What can hang from each mark:
fomid: nusa
godaz: nusa
buni: dida
nusa: fomid godaz paro
dida: buni
tuveb: bonif gikan mapinot
busum: paro rebe vivukim
givek: vivukim
zamud: bonif
vivukim: dida
paro: busum nusa rofu
bonif: dida zamud

Every row comes from one small tree of marks. The marks that hang from a mark follow it in brackets, in alphabetical order. Every link used is in the known rows. Which tree was each row made from?
Known rows:
bonif(dida): [-114 351 202 36 380 -3 -96 65 -196 29 -179 87 183 -68 -176 -116 26 42 64 -255 159 -31 106 231 -225 -32 268 -115 31 -66 -335]
paro(busum(rebe vivukim) nusa rofu): [-541 -377 124 264 -517 -112 282 -408 85 115 178 -72 -306 90 336 41 123 -129 222 -183 157 -132 -14 -277 30 32 253 -107 7 98 153]
fomid(nusa(paro(busum))): [-243 -23 407 11 42 -100 -189 185 -55 110 -150 176 -39 28 -7 274 28 -34 192 -143 468 -134 204 191 -94 105 243 -180 46 -82 -31]
zamud(bonif(dida(buni))): [-65 425 110 89 -46 -18 -4 177 -96 139 -32 201 186 -30 -91 127 64 -54 158 -36 54 46 249 217 -106 -87 321 -109 54 23 -391]
bonif(dida(buni)): [-35 329 171 117 -74 -23 17 168 -168 12 -109 138 141 -56 -232 -5 46 4 106 -258 1 66 154 306 -197 26 215 -153 37 -56 -416]
fomid(nusa): [-146 -16 301 -50 292 16 -282 283 -110 84 103 213 -2 -17 -175 143 27 -72 136 -235 461 -132 181 416 -192 -15 214 -211 91 -21 -31]
bonif(zamud): [-65 166 344 -107 125 0 -123 57 -129 -15 68 206 -35 33 -188 -74 98 11 6 -36 166 -49 107 140 -168 196 307 23 75 96 3]
busum(paro(nusa) rebe): [-68 -94 89 115 190 -183 150 -319 14 108 -44 -60 -80 95 91 379 114 -8 33 -332 92 -193 61 -242 59 135 99 -101 52 -37 -86]
fomid(nusa(godaz paro(rofu))): [-32 47 388 -36 352 20 -102 254 -72 136 -365 98 -59 30 65 153 57 -9 442 -81 284 -48 217 257 -102 128 221 -104 -48 -177 47]
busum(paro rebe vivukim(dida(buni))): [535 12 -74 384 -703 -211 269 -251 7 53 50 -124 -26 57 -26 654 115 -51 -13 -494 -294 22 44 -87 140 -15 30 -72 -81 -215 -217]
givek(vivukim(dida)): [-170 -83 155 133 108 17 -44 102 63 125 204 248 -15 25 -222 109 -14 195 -31 -160 450 -132 126 312 -153 -80 267 -117 13 -45 95]
fomid(nusa(paro)): [-15 71 368 -89 214 -72 -239 271 -90 115 -198 149 33 16 -99 301 25 -98 176 -196 441 -94 211 321 -130 77 222 -151 37 -132 -68]
givek(vivukim(dida(buni))): [-93 -107 136 194 -252 -6 35 173 86 108 235 291 -51 31 -262 194 5 158 2 -159 318 -55 165 377 -136 -43 226 -156 16 -32 31]
tuveb(gikan): [142 -33 228 167 225 -36 -71 227 -49 43 66 128 -33 42 -230 -250 -99 -20 109 -194 196 -124 135 -143 -158 98 -13 -191 59 -38 -29]
zamud(bonif(dida)): [-111 433 129 27 311 2 -84 111 -117 158 -81 159 222 -41 -46 26 61 -21 128 -37 193 -21 216 145 -126 -129 363 -75 50 15 -332]
tuveb(bonif(zamud) mapinot): [300 13 486 245 -95 -132 327 141 -187 110 102 92 -26 65 -32 -423 5 -14 -123 -16 23 -136 49 20 -194 11 237 222 -5 44 208]
tuveb(bonif gikan): [275 -75 358 303 -9 -148 183 273 -58 185 113 67 5 85 -106 -306 -121 -8 -8 -192 72 -145 85 -187 -156 69 -18 -110 3 -72 38]
godaz(nusa): [-100 288 330 99 260 -4 -159 105 -36 33 -11 64 26 15 -269 79 129 93 106 -99 270 -37 182 212 -233 -43 95 -281 54 111 -169]
givek(vivukim): [-302 -112 106 35 280 8 -97 37 57 125 292 203 -33 107 -284 -76 30 185 9 -118 472 -191 110 255 -229 -39 305 -132 107 -25 67]
godaz(nusa(paro(rofu))): [-19 373 382 69 71 -55 -42 103 2 87 -351 -88 27 38 -99 168 142 27 301 -43 163 56 195 90 -150 -35 112 -203 -21 36 -129]
paro(busum(rebe vivukim(dida)) rofu): [-189 -124 105 356 -581 -45 239 -341 21 4 117 -87 -178 4 193 128 73 -20 210 -223 51 -32 -13 -166 -6 -158 209 -89 -48 -15 52]
paro(busum nusa): [-732 -341 318 157 -124 -109 53 -134 53 118 189 210 -208 24 58 -103 30 64 54 -48 455 -235 126 -116 -70 191 220 -217 103 126 84]
bonif(dida(buni) zamud): [37 451 309 -16 -183 -18 -3 209 -238 -3 -157 220 98 -26 -134 52 126 -50 40 -146 -150 146 130 297 -144 236 352 37 12 96 -318]
nusa(godaz paro): [76 132 313 35 374 -56 60 26 -25 42 -429 92 0 77 -107 -25 24 193 271 5 158 -102 209 -28 -130 278 153 -52 -54 -288 -79]
nusa(fomid): [8 -2 311 39 99 -17 -92 -15 45 43 37 251 -11 42 -91 -132 49 -5 13 -69 354 -163 196 277 -167 157 105 -128 22 -109 -65]
bonif(dida zamud): [-53 488 342 -93 268 2 -111 98 -258 -1 -224 170 145 -40 -90 -55 115 -13 6 -138 30 56 85 210 -168 191 410 81 1 78 -238]
godaz(nusa(fomid)): [7 264 423 116 131 -10 -159 81 63 70 -69 170 6 50 -114 70 164 45 57 -23 322 -57 233 308 -189 116 43 -252 -17 63 -137]
buni(dida): [-203 -5 78 142 390 -52 -47 83 -127 27 188 265 -15 -4 -254 -202 58 64 113 -122 302 -110 95 -23 -302 64 263 -157 27 -5 103]
godaz(nusa(fomid paro)): [128 353 484 81 24 -101 -98 104 83 103 -377 104 47 84 -54 239 160 23 110 13 284 -30 271 222 -121 216 48 -184 -72 -48 -176]
tuveb(bonif(zamud) gikan mapinot): [583 -86 528 385 -94 -155 369 359 -165 145 65 88 -57 94 12 -557 -108 -90 -87 -67 -81 -127 51 -277 -125 134 50 209 -51 46 270]
tuveb(bonif(dida) gikan mapinot): [533 75 420 510 106 -157 386 353 -217 183 -120 -9 113 17 9 -587 -162 -58 -28 -242 -84 -114 48 -202 -161 -36 19 90 -91 -82 2]
nusa(godaz): [-85 -14 235 79 509 64 -23 27 -58 5 -78 161 -58 28 -187 -219 23 221 209 -41 198 -137 163 94 -217 152 144 -132 14 -149 -40]
zamud(bonif): [-125 189 127 12 196 4 -96 79 -15 132 131 198 84 21 -129 18 45 -6 123 36 310 -112 236 92 -123 -119 282 -119 112 32 -128]
fomid(nusa(godaz paro(busum))): [-206 -61 443 60 264 -49 -123 185 -60 113 -286 221 -89 43 62 208 43 92 303 -49 392 -137 229 156 -78 254 228 -149 -24 -177 32]

Write each row's tree:
[-138 -30 473 175 -83 -50 199 -139 132 104 -478 142 -173 110 322 -143 82 153 398 186 182 -110 234 -54 -2 390 130 -18 -148 -257 87]  nusa(fomid godaz paro(busum rofu))
[16 38 399 -40 417 -21 -162 284 -86 108 -352 186 -11 44 -30 222 41 35 295 -97 335 -111 241 283 -116 234 206 -122 -31 -216 -12]  fomid(nusa(godaz paro))
[530 -158 411 486 -6 -159 387 320 -114 162 105 10 -24 78 -59 -603 -175 -49 -38 -151 3 -193 69 -272 -167 -39 -58 52 -32 -63 189]  tuveb(bonif gikan mapinot)
[-556 -432 290 253 -675 -113 212 -250 170 215 192 97 -315 81 376 -194 110 -131 193 -26 293 -145 82 -37 53 188 200 -129 -49 60 210]  paro(busum(vivukim) nusa(fomid) rofu)
[-40 9 282 214 -475 -182 89 -101 12 74 -173 41 -27 27 -17 187 2 59 76 -122 201 -78 134 -103 -2 101 193 -94 -55 -192 -72]  nusa(paro(busum(vivukim(dida))))
[613 64 386 570 -249 -178 471 442 -189 159 -70 41 79 23 -19 -502 -154 -94 -6 -242 -224 -38 85 -129 -146 -7 -25 60 -86 -80 -61]  tuveb(bonif(dida(buni)) gikan mapinot)
[-214 -162 77 268 -348 -107 112 -366 -1 -34 229 24 -132 95 -18 104 79 27 8 -236 155 -172 16 -184 -89 17 223 -113 57 -60 -55]  paro(busum(rebe vivukim))
[223 -200 34 220 -327 -255 222 -410 100 182 52 -102 -118 168 222 414 178 -138 -58 -374 -18 -176 40 -166 156 250 75 -25 -63 -156 -65]  busum(paro(nusa(fomid)) rebe vivukim)
[-114 -138 122 349 -460 -108 127 -312 1 -29 162 46 -112 26 31 246 55 43 -26 -266 134 -119 30 -143 -33 -17 199 -102 -23 -76 -45]  paro(busum(rebe vivukim(dida)))
[20 -106 168 124 96 -188 164 -338 84 122 -97 15 -100 123 197 379 142 -49 3 -280 129 -212 105 -154 97 266 51 -78 -2 -87 -61]  busum(paro(nusa(fomid)) rebe)
[-419 -195 133 255 -487 -42 119 -213 3 81 256 -56 -188 37 42 -261 52 7 266 -129 156 -71 20 -75 -94 -150 238 -157 44 15 79]  paro(busum(vivukim) rofu)
[201 -183 174 292 -534 -229 150 -147 99 266 44 19 -92 29 167 320 90 -52 -66 -295 68 -106 121 54 205 204 33 -92 -145 -141 7]  busum(paro(nusa(fomid)) vivukim(dida))
[-151 -148 265 139 144 -82 196 -132 98 236 -144 13 -181 75 248 -64 112 69 292 -77 96 -134 157 -47 86 252 48 -107 -62 -90 98]  busum(paro(nusa(fomid godaz) rofu))
[-830 -342 302 165 -217 -44 141 -162 61 136 146 77 -286 7 219 -227 41 -10 288 -24 366 -151 83 -135 -46 38 231 -202 70 182 181]  paro(busum nusa rofu)
[-596 -405 441 230 -2 -66 127 -163 145 143 0 340 -284 78 282 -171 75 150 120 106 407 -265 204 -40 -7 482 152 -153 -41 -9 167]  paro(busum nusa(fomid godaz))
[145 94 416 54 147 -18 148 -15 92 111 -545 104 -83 100 211 -121 78 78 395 120 142 -59 245 101 -46 351 101 14 -161 -308 42]  nusa(fomid godaz paro(rofu))
[67 99 32 131 135 -87 165 -319 -29 47 -75 -209 -46 70 52 233 119 7 236 -331 -62 -82 25 -214 2 -112 98 -88 52 -82 -97]  busum(paro(rofu) rebe)
[-326 -247 358 83 145 40 164 -56 120 173 -123 170 -235 46 287 -255 87 -27 353 60 272 -120 178 125 -47 286 126 -84 -83 -13 175]  paro(nusa(fomid godaz) rofu)
[82 357 486 83 -57 -66 -33 93 98 109 -392 15 11 71 47 158 172 -21 272 29 214 27 251 193 -102 122 59 -172 -90 -8 -107]  godaz(nusa(fomid paro(rofu)))
[-253 -249 373 71 261 -20 63 -19 100 141 -82 301 -172 70 131 -150 78 49 114 37 359 -210 221 152 -69 439 109 -108 -59 -73 86]  paro(nusa(fomid godaz))
[594 196 530 405 27 -158 384 389 -268 154 -166 64 80 35 92 -531 -95 -107 -89 -152 -197 -43 33 -219 -122 140 133 244 -112 31 83]  tuveb(bonif(dida zamud) gikan mapinot)
[61 336 435 69 57 -115 143 141 -219 150 -107 103 148 7 -5 -127 72 22 -98 -139 -37 -14 51 169 -184 108 351 112 -30 34 -127]  tuveb(bonif(dida zamud))
[-264 -41 421 60 174 -15 -49 182 -42 134 -320 125 -133 30 157 127 51 47 452 -26 321 -88 208 136 -65 166 241 -137 -43 -135 91]  fomid(nusa(godaz paro(busum rofu)))
[-79 -14 479 168 17 -94 115 -107 115 73 -447 239 -117 123 203 -48 64 207 223 165 253 -173 269 -30 -24 514 117 -43 -127 -288 14]  nusa(fomid godaz paro(busum))
[-457 -98 167 198 -98 3 156 -309 0 -47 77 -30 -179 35 119 -55 68 29 286 -138 164 -114 27 -207 -116 -130 219 -132 80 61 23]  paro(busum(rebe) rofu)
[425 -5 -18 309 -660 -95 186 -143 -11 -47 108 14 -36 32 -109 476 78 -107 -21 -400 -120 28 57 88 -31 -33 113 -66 -71 -157 -186]  busum(rebe vivukim(dida(buni)))
[266 130 383 369 120 -122 355 157 -227 134 -88 -5 165 -24 -36 -471 -46 25 -72 -202 13 -127 46 84 -236 -165 199 111 -39 -89 -59]  tuveb(bonif(dida) mapinot)
[105 157 378 -6 -141 -84 62 -23 87 103 -374 63 -11 79 126 -30 55 -85 255 4 236 -58 213 156 -61 165 115 -31 -72 -199 -34]  nusa(fomid paro(rofu))
[-85 -162 286 130 229 -130 116 -115 85 214 -109 118 -137 83 129 26 97 122 110 -95 186 -203 189 -30 78 363 39 -120 -47 -123 14]  busum(paro(nusa(fomid godaz)))
[16 122 298 31 299 2 135 0 -20 70 -486 -20 -50 63 25 -120 43 137 457 48 79 -33 178 -38 -112 154 165 -25 -77 -242 1]  nusa(godaz paro(rofu))
